Each row was made from one walk, in order. Every step used is in the known rows, and no mark comes twice. Write each row's walk.
Known rows
t > l: 0.31,1.15,-0.74,0.33,2.03,1.57,1.36,1.23,0.44,-2.25,-1.21,-0.25,0.17,-0.71,-0.25,-0.09,1.24,-1.64,0.60,-2.22,-1.11
l > c > a > z > p > v: 1.98,2.53,-1.53,0.08,0.69,-1.19,-2.95,-0.89,-2.36,0.01,0.06,-0.90,-3.52,0.29,4.80,0.04,0.22,-1.34,-0.39,-1.06,1.89
s > a > z > l > c: -0.05,-2.58,-0.67,0.17,-1.20,-1.63,-2.01,-0.08,2.19,0.95,2.61,0.18,-1.38,-1.68,1.14,3.43,2.11,-1.32,0.16,-0.58,1.32
l > c > p: 0.33,0.97,-0.59,0.38,-2.05,-2.49,-2.53,-0.49,2.64,1.04,0.25,0.09,-1.81,-0.63,4.10,2.51,-0.76,-0.95,-1.70,-1.76,0.65
a > z > p: 0.08,1.18,-0.91,-0.55,0.21,-1.83,-0.92,-0.77,-0.70,0.29,0.75,-0.30,-4.51,2.06,1.85,-1.70,0.39,0.61,-0.50,-1.73,-0.29
c > a: 1.68,-0.73,2.58,2.34,0.33,-1.05,-2.14,-1.19,1.51,-0.92,0.88,0.12,-1.49,-1.09,-0.42,0.97,-1.22,1.31,0.12,0.90,1.51
a > z > l > c > p: -0.09,-0.07,-0.84,-0.25,-2.66,-3.72,-2.36,0.42,2.55,0.60,0.74,0.88,-2.54,-0.15,3.52,3.01,-0.15,-1.20,-1.76,-1.59,0.62
p > v: 1.19,2.22,-1.53,-0.63,0.75,0.23,-1.07,0.46,-3.05,-0.52,-1.43,-0.55,0.23,0.07,2.99,0.12,-0.02,-1.68,-0.05,0.24,1.44
v > p > c > l > z > a: -0.37,0.13,-2.62,-1.65,-2.97,-0.10,-5.55,1.38,0.53,-2.14,3.38,2.26,-1.08,1.98,0.00,2.30,3.02,-0.18,1.53,-1.83,0.67
z > l > c > p > v: 0.74,2.28,-2.04,-0.83,-1.00,-2.35,-2.46,0.52,-0.92,0.11,-0.97,-0.06,-0.34,-0.28,5.66,2.11,-0.45,-2.69,-1.13,-1.05,2.03
l > z: 0.21,1.17,-1.58,-2.50,0.71,0.52,-1.38,1.42,1.18,-1.92,1.31,0.45,0.31,1.79,-0.77,1.47,2.79,-1.76,-0.95,-0.46,-1.84
v > p > c > a > z: 2.82,-1.76,0.83,3.03,-1.33,-1.12,-3.85,2.46,-0.47,-1.40,0.75,0.57,-6.62,-0.53,-1.59,1.24,1.16,1.37,0.06,1.13,1.13
v > p > c: 1.02,-0.91,-1.69,1.84,-1.69,-0.58,-3.24,4.04,-0.26,0.90,-0.14,-0.10,-2.22,-1.32,0.10,0.02,0.67,-0.90,1.17,-0.51,1.29
v > p > c > l > z: -0.09,0.89,-4.07,-2.55,-1.18,-0.79,-4.05,4.31,1.00,-1.94,1.01,1.65,-0.41,2.15,-0.40,2.51,3.86,-1.41,0.44,-1.08,0.01
a > z: 1.22,-0.88,-0.19,0.57,-0.75,-0.15,-0.80,1.20,-1.27,-1.25,0.17,0.56,-4.52,0.88,-1.43,0.41,1.70,0.99,-0.65,0.80,-0.64
a > z > l > c: -0.05,-2.56,-1.35,-0.37,-1.69,-1.17,-1.47,0.18,1.87,1.27,2.50,0.45,-1.35,-1.78,1.09,3.15,1.58,-2.03,-0.02,-0.94,0.49
l > c > a: 2.00,-1.37,1.87,2.75,-0.25,-0.59,-3.31,-1.97,2.82,0.46,2.23,-0.46,-1.71,-2.81,1.07,2.62,-0.72,0.03,0.19,0.05,1.89
c > a > z: 2.33,-1.35,1.66,2.20,-0.46,-0.90,-2.30,0.48,-0.20,-1.87,0.75,0.58,-5.58,0.11,-1.66,1.16,0.84,1.81,-0.58,1.33,0.44
c > p: -0.11,1.61,0.10,0.05,-1.50,-2.89,-1.25,0.37,1.29,-0.33,-0.99,0.52,-1.54,1.07,2.63,0.81,-1.14,0.25,-1.72,-0.87,0.22
l > c > a > z: 2.64,-1.74,1.10,2.43,-0.87,-0.60,-3.10,-0.15,0.75,-0.87,1.71,0.15,-5.74,-1.05,-0.66,2.47,1.21,0.92,-0.56,0.81,0.74
v > p: 0.91,-1.27,-1.12,0.94,0.16,1.78,-2.37,2.41,0.01,-0.41,-0.94,-1.07,-1.28,0.73,0.83,0.98,0.25,-1.63,1.41,-0.54,2.20

Write each row's walk
-0.29,-0.51,-3.60,-0.19,-2.71,-1.84,-3.81,4.13,-0.19,0.04,-0.35,1.58,-0.95,0.37,0.66,1.36,1.40,0.32,2.17,-0.62,2.57
v > p > c > l
0.38,0.76,-1.56,0.79,-1.68,-3.02,-2.19,1.71,-0.82,1.35,0.97,0.45,-4.52,-0.44,0.79,-1.94,0.74,0.78,-0.15,-1.27,-0.51
a > z > p > c
-0.63,-2.21,-1.27,-0.60,-1.35,-1.10,-1.07,-0.46,2.45,1.88,2.48,0.10,0.87,-2.19,1.78,2.86,0.71,-2.46,0.24,-1.29,0.76
z > l > c
-0.89,0.54,-1.93,-2.47,-2.37,0.01,-4.28,-0.27,0.61,-2.39,3.56,2.41,-0.29,2.35,-0.15,2.12,2.78,0.29,1.03,-1.63,0.09
c > l > z > a
1.15,-2.18,1.77,1.92,-0.72,-1.75,-2.82,-1.47,3.21,0.27,2.56,0.22,-0.94,-2.61,0.82,2.98,-0.72,-0.42,0.43,-0.02,2.12
z > l > c > a
-0.53,3.15,-2.19,-2.37,2.26,-0.50,-0.58,-0.19,1.20,-1.34,0.89,-0.52,-1.12,2.35,2.21,-1.02,1.92,-2.05,-0.44,-3.71,-1.79
t > l > z > p
-0.42,0.42,-0.69,-1.76,-1.70,0.62,-3.49,-0.84,0.55,-2.09,3.66,1.50,-0.47,1.65,-0.37,1.52,2.31,-0.20,0.38,-1.34,-0.84
l > z > a
0.31,-3.16,0.21,0.52,-1.81,-3.01,-2.03,3.01,0.65,-1.35,1.24,1.52,-3.15,0.00,-1.44,1.62,1.08,-0.34,0.56,0.82,1.38
v > p > c > a > z > l
-0.72,0.62,-3.48,-0.85,-2.65,-3.52,-3.22,2.54,-0.53,0.28,0.42,2.03,-2.53,1.06,1.12,0.11,1.49,1.51,1.21,-1.23,1.38
a > z > p > c > l
1.62,0.50,1.08,1.85,-0.36,-2.92,-3.80,0.02,1.71,-0.35,1.98,0.40,-3.01,-0.99,0.41,-0.03,-0.12,0.90,-0.02,-0.53,0.81
l > z > p > c > a
-0.12,-0.15,-0.19,0.34,-2.16,-4.17,-2.81,0.28,2.81,0.25,0.79,0.57,-2.50,-0.12,3.50,3.29,0.49,-0.37,-1.56,-1.14,1.40
s > a > z > l > c > p
-0.70,0.07,-3.09,-0.60,-2.73,-2.65,-2.70,3.02,-0.27,0.10,0.02,2.12,-0.34,0.12,0.23,0.81,1.27,1.26,1.48,-0.40,1.53
p > c > l
-0.58,0.09,-0.79,-0.41,-2.37,-3.64,-2.01,0.02,3.04,0.93,0.70,0.68,-0.98,-0.46,3.89,2.78,-0.66,-1.53,-1.61,-1.79,0.80
z > l > c > p
0.03,-2.74,0.55,0.26,-1.80,-3.65,-1.19,2.22,0.57,-1.16,1.52,1.97,-2.70,-0.18,-1.77,1.24,0.92,0.18,0.10,0.86,0.64
p > c > a > z > l
0.82,0.84,0.36,0.62,0.34,-2.33,-1.91,-1.42,0.04,-0.30,1.10,-0.21,-5.30,1.57,1.72,-1.30,-0.12,1.31,-0.47,-1.33,0.53
c > a > z > p
-0.29,1.27,-3.67,-2.85,-1.18,-1.21,-3.23,3.47,0.96,-1.88,1.28,1.93,-0.03,1.83,-0.65,2.15,3.79,-0.87,0.04,-0.81,-0.77
p > c > l > z
2.64,-1.34,1.21,2.78,-1.43,-1.71,-3.07,1.61,-0.43,-1.32,1.08,0.93,-6.26,-0.82,-1.88,0.89,1.08,1.92,-0.42,1.28,0.43
p > c > a > z
-1.13,0.96,-3.50,-1.12,-2.42,-3.49,-2.85,2.11,-0.11,0.67,0.33,1.80,-1.07,0.74,1.63,-0.11,0.93,1.25,1.44,-1.49,1.54
z > p > c > l
0.69,4.07,-2.82,-2.43,1.60,-0.74,-1.98,0.03,-2.33,-0.70,-0.40,-0.69,-0.67,1.99,4.46,-0.69,0.89,-2.60,-0.62,-1.61,0.62
l > z > p > v
